Each row was made from one small tree. The marks that hang from a mark follow it in brackets, in alphabetical order. Every link used is in the known rows. Write each row's tree.
Known rows
panadob{tupuraf{dadom{gini guli kabo mozen}}}: 0.542  0.468  -2.941  3.624  1.218  -2.654  -2.044  -2.097  2.854  2.870  -5.324  1.511  -5.917  -0.904  5.391  -0.665  -1.717  2.876  -1.548  3.453
zuvef{kabo}: 0.141  0.481  0.513  -0.558  0.092  -0.662  0.254  0.083  -0.791  -0.123  0.680  0.065  0.539  -2.205  0.269  0.072  -0.305  -0.573  -0.858  0.514
tupuraf{dadom}: -0.462  0.229  -0.553  0.643  0.064  -0.264  -0.313  0.706  0.569  -0.174  -0.274  -0.368  -2.898  0.878  0.225  0.271  -0.956  0.774  0.187  0.346
femi{tokado{guli}}: 0.508  1.204  -2.625  -0.923  0.348  -1.613  0.220  -0.218  2.360  0.785  0.797  -2.275  0.549  -0.847  0.815  -0.090  -0.774  -0.250  2.709  -1.051
gini{neris}: 0.036  -0.355  0.125  1.195  0.032  1.198  -0.783  -1.028  -0.209  0.236  -0.034  -1.095  -2.517  0.174  -0.183  0.297  -0.714  -0.201  -0.255  0.431
dadom{guli kabo}: 0.120  0.310  -1.169  1.233  -0.198  -2.700  -0.259  -2.767  1.521  1.845  -2.151  -0.292  -0.139  -2.043  -0.056  0.246  -0.989  0.662  0.121  2.044
panadob{tupuraf{dadom{gini kabo mozen}}}: 0.416  0.454  -1.629  2.603  1.597  -0.841  -1.799  -1.268  1.735  2.114  -3.714  2.376  -5.618  0.340  5.920  -0.639  -1.186  2.464  -2.637  2.014
tokado{guli}: 0.962  0.321  -1.106  -0.769  -0.347  -1.709  0.293  -0.211  1.243  0.792  -0.885  -0.831  0.023  -0.660  -0.792  -0.062  -0.588  -0.273  2.202  0.005
dadom{gini guli kabo mozen tupuraf}: 2.302  0.385  -5.129  4.764  1.236  -2.795  -0.453  -4.022  2.381  3.076  -6.621  1.997  -4.068  -2.349  6.793  -0.299  -1.390  2.294  -0.456  3.001
panadob{tupuraf{dadom}}: -1.515  0.105  0.147  0.721  0.580  -1.542  -1.191  1.423  0.367  -0.340  -0.453  -0.296  -3.340  2.002  0.186  -0.272  -1.051  0.960  -1.239  1.649
tupuraf{dadom{gini{neris} guli kabo}}: -0.304  0.076  -3.110  4.000  0.961  -1.690  -1.766  -3.624  2.527  2.471  -3.677  -1.570  -7.284  -1.529  1.486  0.524  -2.751  2.034  -0.735  2.499
dadom{gini{neris} kabo kapop mozen tupuraf}: 2.429  -0.219  -3.970  5.255  1.075  -3.038  -1.099  -4.536  2.450  2.882  -7.132  0.704  -5.613  -1.614  5.293  0.638  -1.453  1.934  -1.774  2.301
panadob{tupuraf{dadom{kabo}}}: -1.444  0.350  0.375  0.911  0.775  -2.104  -1.226  -0.779  0.588  0.960  -0.993  0.132  -3.326  1.208  0.931  -0.096  -1.322  1.332  -2.074  2.378
dadom{gini{neris} kabo kapop mozen}: 2.089  -0.245  -2.158  3.380  0.635  -1.611  -1.468  -3.833  2.362  3.143  -5.668  0.562  -3.926  -2.216  3.466  0.510  -0.888  1.402  -1.563  1.063
dadom{gini kabo kapop}: 0.103  -0.104  -1.979  1.440  0.541  -3.621  -0.408  -2.602  1.950  2.210  -3.908  -0.754  -0.956  -1.676  0.387  0.572  -0.554  1.258  -1.760  0.552
panadob{tupuraf{dadom{gini guli mozen}}}: 0.444  0.247  -3.300  3.293  1.121  -1.342  -1.985  -0.097  2.666  1.646  -4.700  1.383  -5.870  -0.133  4.850  -0.920  -1.425  2.397  -0.599  2.654
tupuraf{dadom{gini guli kabo{zuvef} kapop}}: 0.889  1.320  -4.638  2.676  0.895  -3.814  -2.118  -3.053  4.463  2.532  -5.990  -1.632  -3.798  -2.075  -0.976  1.759  -2.360  2.242  -0.979  2.543
dadom{gini guli kapop mozen tupuraf}: 2.526  -0.246  -5.789  4.863  0.485  -4.284  -0.490  -2.084  3.456  2.415  -8.179  0.667  -3.358  -2.051  4.628  0.095  -1.009  1.986  0.577  2.487
tupuraf{dadom{kabo{zuvef}}}: 0.569  1.663  -1.154  0.310  0.833  0.738  -1.540  -1.715  1.741  0.774  -1.065  0.137  -2.656  0.239  -0.012  1.408  -1.599  1.057  -1.363  1.286
panadob{tupuraf{dadom{gini kapop}}}: -1.275  -0.355  -1.886  2.150  0.971  -3.993  -1.526  0.761  1.967  0.683  -3.737  -1.221  -4.165  1.261  0.273  0.110  -1.159  1.882  -1.925  1.536
panadob{tupuraf{dadom{kapop}}}: -1.271  -0.210  -0.282  1.079  0.019  -4.021  -1.188  1.057  1.804  0.256  -2.690  -1.511  -2.550  1.760  -0.964  0.301  -0.971  1.056  -1.033  2.005

Which tree is each row?
2.523  0.125  -5.747  5.034  0.632  -5.790  -0.527  -4.296  3.813  3.511  -8.689  1.113  -3.232  -2.811  4.805  0.300  -1.257  2.372  -0.478  3.279 -> dadom{gini guli kabo kapop mozen tupuraf}
1.812  0.382  -3.039  2.953  -0.761  -5.120  -0.870  -2.472  3.890  3.028  -5.803  0.317  -2.854  -1.939  1.973  0.750  -1.511  1.812  0.475  2.883 -> tupuraf{dadom{guli kabo kapop mozen}}
-0.102  0.155  -2.477  2.372  -0.649  -6.013  -0.659  -2.309  3.328  2.299  -4.281  -1.793  -2.056  -1.691  -1.092  1.056  -1.808  1.425  0.197  2.774 -> tupuraf{dadom{guli kabo kapop}}
-1.348  -0.601  -1.560  3.363  1.121  -2.558  -2.328  -0.254  2.047  0.856  -3.949  -2.517  -6.742  1.417  -0.039  0.287  -1.734  1.623  -2.135  2.055 -> panadob{tupuraf{dadom{gini{neris} kapop}}}
-0.356  -0.175  -2.766  1.857  0.420  -2.733  -0.699  0.006  2.397  0.998  -3.333  -1.433  -3.718  0.267  -0.050  0.709  -1.074  1.660  -0.581  0.292 -> tupuraf{dadom{gini kapop}}
0.526  -0.475  -3.450  4.519  1.238  -3.416  -0.917  -4.290  1.563  2.345  -5.601  -1.585  -5.003  -1.046  1.757  0.981  -1.736  1.469  -1.944  2.254 -> dadom{gini{neris} kabo kapop tupuraf}
2.697  1.486  -3.745  2.185  1.147  -1.050  -2.129  -2.515  3.980  2.404  -6.062  1.320  -4.290  -1.192  3.196  1.451  -1.431  2.249  -1.733  1.273 -> tupuraf{dadom{gini kabo{zuvef} kapop mozen}}
-0.317  0.461  -1.914  1.826  -0.150  -3.186  -0.604  -2.185  2.146  1.797  -2.123  -0.789  -2.929  -1.186  0.041  0.558  -1.798  1.468  0.218  2.515 -> tupuraf{dadom{guli kabo}}
1.770  0.407  -4.443  4.021  0.152  -4.999  -1.210  -2.972  4.481  3.457  -7.178  0.438  -4.633  -2.606  3.168  0.558  -1.709  2.711  -0.322  2.483 -> tupuraf{dadom{gini guli kabo kapop mozen}}
1.574  0.673  -1.004  1.369  0.100  -0.740  -0.577  -1.541  1.594  1.809  -2.048  2.133  -3.705  -0.475  4.249  0.222  -0.929  1.348  -0.643  1.125 -> tupuraf{dadom{kabo mozen}}
2.337  -0.180  -4.483  3.639  0.824  -3.056  -0.255  -1.500  2.387  1.618  -6.569  1.352  -2.983  -0.610  5.188  0.104  -0.414  1.755  -0.451  1.130 -> dadom{gini kapop mozen tupuraf}
-1.329  -0.031  -1.661  2.314  1.215  -4.804  -1.536  -1.485  2.180  1.726  -4.392  -0.977  -4.316  0.210  1.001  0.309  -1.530  2.268  -2.792  2.200 -> panadob{tupuraf{dadom{gini kabo kapop}}}
-0.151  -0.495  -3.536  4.333  0.285  -3.237  -1.659  -1.632  3.467  1.796  -5.192  -3.134  -6.499  -1.289  -0.898  0.870  -2.322  1.791  0.183  2.170 -> tupuraf{dadom{gini{neris} guli kapop}}
2.648  -0.558  -5.491  5.982  0.562  -3.277  -1.284  -3.109  3.424  2.553  -8.262  -0.570  -5.808  -1.833  4.053  0.298  -1.622  1.776  0.342  3.046 -> dadom{gini{neris} guli kapop mozen tupuraf}
-1.216  -0.263  -1.759  2.231  -0.256  -5.524  -1.463  0.432  2.807  0.950  -4.131  -2.221  -2.703  0.514  -1.619  0.213  -1.487  1.420  -0.020  3.454 -> panadob{tupuraf{dadom{guli kapop}}}
-0.247  -0.099  -2.479  2.067  -0.896  -4.802  -0.655  -0.357  3.152  1.119  -3.883  -2.117  -2.271  -0.579  -1.843  0.943  -1.481  1.113  1.345  2.007 -> tupuraf{dadom{guli kapop}}
2.296  0.119  -5.405  4.461  1.066  -1.704  -0.429  -1.950  2.261  1.843  -5.967  1.645  -4.203  -1.349  6.186  -0.571  -0.999  1.952  0.553  2.289 -> dadom{gini guli mozen tupuraf}
1.588  0.399  -4.035  3.315  0.591  -0.709  -1.072  -0.677  2.938  1.963  -4.448  1.357  -5.448  -1.151  4.610  -0.330  -1.387  2.132  0.562  1.337 -> tupuraf{dadom{gini guli mozen}}
0.672  -0.089  -5.096  4.622  0.737  -6.676  -0.245  -4.018  3.187  2.844  -7.123  -1.184  -2.505  -2.351  1.683  0.629  -1.695  2.069  -0.697  3.136 -> dadom{gini guli kabo kapop tupuraf}
